What can hang from each mark:
Z257: Z686
Z694: Z869
Z686: Z508
Z869: Z212 Z498 Z694
Z610: Z67 Z508
Z212: Z610
Z508: Z686
Z205: Z498
Z498: Z686 Z869

Every row comes from one small tree of marks. The marks that hang from a mark follow it in brackets, in the order of their numbers. Every link used is in the known rows. Which tree was each row made from?
Known rows:
Z498{Z686 Z869{Z212 Z694}}: [ -1  -4 -10  -9  -5   9  -1   7  -1   4   0   6   6 -10  -9 -20  -1  12]
Z205{Z498{Z686{Z508} Z869{Z212}}}: [  3  -8 -13  -7   0  13  10   4   0   2  -6  -4   1 -11 -11 -42 -12  10]
Z694{Z869{Z212 Z498{Z686}}}: [ 6 -5 -4 -1 -1 10  6 -3  7 13  7  0  0 -3  3 -5 -7 15]
Z869{Z212{Z610} Z498{Z686{Z508}} Z694}: [26 -5  1 -5 -2  4  2 -7  6 -2 21 25  0 -7  2  7 -1 10]
Z694{Z869}: [ -2 -13  -3   7   4   7  14   7  13  21   3 -27   0  -3  -6 -24   2  10]
Z869{Z212{Z610{Z67 Z508{Z686}}} Z694}: [ 19 -17   2  -2  -5   0  -7  13  15   5  11   2  10   2  13  22  24  -5]
Z694{Z869{Z212{Z610{Z67 Z508}} Z498{Z686}}}: [14 -8  1 -6 -5 11 -8  4 14 11 -5 18 10  8 13 20 12  4]
Z869{Z212{Z610} Z498 Z694}: [18 -7  6 -4 -2  0  2 -9  8 -3 27 22  2 -3  6 18  7 12]
Z212{Z610{Z508}}: [ 12 -17  -2   6   3   6   8  15  19   9  -2 -11   6   7  -7 -13  16  -2]
Z498{Z869{Z212{Z610} Z694}}: [ 2 -8 -1 -3 -6  5 -4  7  4 -3  5  6  4 -8 -2  5 15  9]
Z257{Z686{Z508}}: [ 24 -16  -8   6   9   7  31  14  14  13   6 -45  -5 -12 -23 -41  -3   5]
Z694{Z869{Z498}}: [  5  -9   0   3   6   7  16   0  11  21   9  -7   3  -2  -3 -18  -6  14]
Z212{Z610{Z67 Z508{Z686}}}: [ 17 -20  -4   3   1   4   5  23  20  15  -7 -11  15   8  -2 -10  24 -11]
Z686{Z508}: [ 17 -17  -6   9   7   5  28   2  13  14   8 -32  -9  -8 -15 -44   0   6]
Z498{Z686 Z869{Z694}}: [ -3  -3 -11  -9   0   9   5  13   0  13  -6   6  13  -9 -18 -41  -5  10]
Z498{Z686{Z508} Z869}: [  6  -8 -15   0   2  13  17  14   3  13 -14 -13   1 -10 -23 -55  -5   6]
Z694{Z869{Z212{Z610} Z498}}: [ 9 -9  4  4 -2  7  2 -2 11  6 11  2 -2  0  9 17  8 12]

Which tree is each row?
[18 -2  0 -9 -3  4 -3 -6  6 -3 19 30  7 -3  2 10  0 12]
Z869{Z212{Z610} Z498{Z686} Z694}
[ 16  -6  -8  -4  -1   7  12  -8   6   5  12   4  -1  -2  -6 -19  -8  13]
Z869{Z212 Z498{Z686}}
[ 24  -6  -2  -6   1   4  11 -11   3   5  24  15  -3 -10   0 -10 -11  14]
Z869{Z212 Z498{Z686{Z508}} Z694}
[  1  -9  -4  -4  -4   5   4   4   2   3   9  -3   1 -11  -4 -10   6  12]
Z498{Z869{Z212 Z694}}
[ 13 -19  -5   9   4   4   7  26  17  13  -1 -17  10   5  -5 -15  16  -6]
Z212{Z610{Z508{Z686}}}
[ 8 -4 -1 -1 -3 10 -2  1  9  6  4 10  2  0  5 10  3 12]
Z694{Z869{Z212{Z610} Z498{Z686}}}
[15 -6  0  3 -2 10  3  0  9  7  6  6 -4 -4  5  7  1 11]
Z694{Z869{Z212{Z610} Z498{Z686{Z508}}}}
[ 27 -13   5  -7  -3   0  -6   5  12   6  18  25  14   3  16  28  16   0]
Z869{Z212{Z610{Z67 Z508{Z686}}} Z498 Z694}
[  1 -12   1   7  -4   7   1   6  14   6   5 -18  -5  -1   6  11  16   9]
Z694{Z869{Z212{Z610}}}
[ 16 -15   3   1  -3   6  -4  11  14  15   3   5   9   5  17  26  16   1]
Z694{Z869{Z212{Z610{Z67 Z508{Z686}}} Z498}}
[  6 -13  -3  -1  -5   4  -8  23   5   3   3   3   9  -4   4   9  18   2]
Z498{Z869{Z212{Z610{Z508{Z686}}} Z694}}
[  4  -5  -5 -11  -2  10  -2   6  -1  -4  -1  17   7 -11  -6 -18  -6   9]
Z205{Z498{Z686{Z508} Z869{Z212{Z610} Z694}}}
[ 17  -8   3  -5   0   0  10 -13   6   4  30  11   0  -7   5   1  -4  16]
Z869{Z212 Z498 Z694}
[ 26 -11   9 -10  -4   1  -6  -5  14   2  17  30  11   5  15  30  15   2]
Z869{Z212{Z610{Z67 Z508}} Z498 Z694}
[ 14  -6  -4  -9  -8  10  -5   7   4   0  -7  14   6 -10  -4  -4  13   3]
Z498{Z686{Z508} Z869{Z212{Z610{Z67}} Z694}}
[ -2  -5  -6 -14  -3  10 -11  12   2  -3  -6  24  17  -2   0  -9  -2   6]
Z205{Z498{Z686 Z869{Z212{Z610{Z508}} Z694}}}
[ 11  -5  -6  -4  -6   9  -3  10   1  -2  -2  10   1 -12  -6  -8   7   7]
Z498{Z686{Z508} Z869{Z212{Z610} Z694}}
[ -4  -2  -6 -14  -4   9  -7   7   0  -5  -2  23  14  -7  -5 -15  -4  10]
Z205{Z498{Z686 Z869{Z212{Z610} Z694}}}
[20 -5  1 -9 -3  5 -7  0  8  0 15 33 10  3  8 18  3  7]
Z869{Z212{Z610{Z508}} Z498{Z686} Z694}
[ 16  -3  -3  -9  -1   4   5 -10   3   4  23  20   4  -6   0  -7 -10  15]
Z869{Z212 Z498{Z686} Z694}
[  9 -11   1  -8  -7   6 -10  11   9   1  -4  13  11  -1   6  14  24   0]
Z498{Z869{Z212{Z610{Z67 Z508}} Z694}}
[ 14  -2  -4  -9   5   4  12  -4   5  15  17  20  12  -5 -11 -29 -15  13]
Z869{Z498{Z686} Z694}
[  3  -6  -9 -12   0  10   5   2  -2   1   2   8   4 -14  -8 -32 -14  12]
Z205{Z498{Z686{Z508} Z869{Z212 Z694}}}
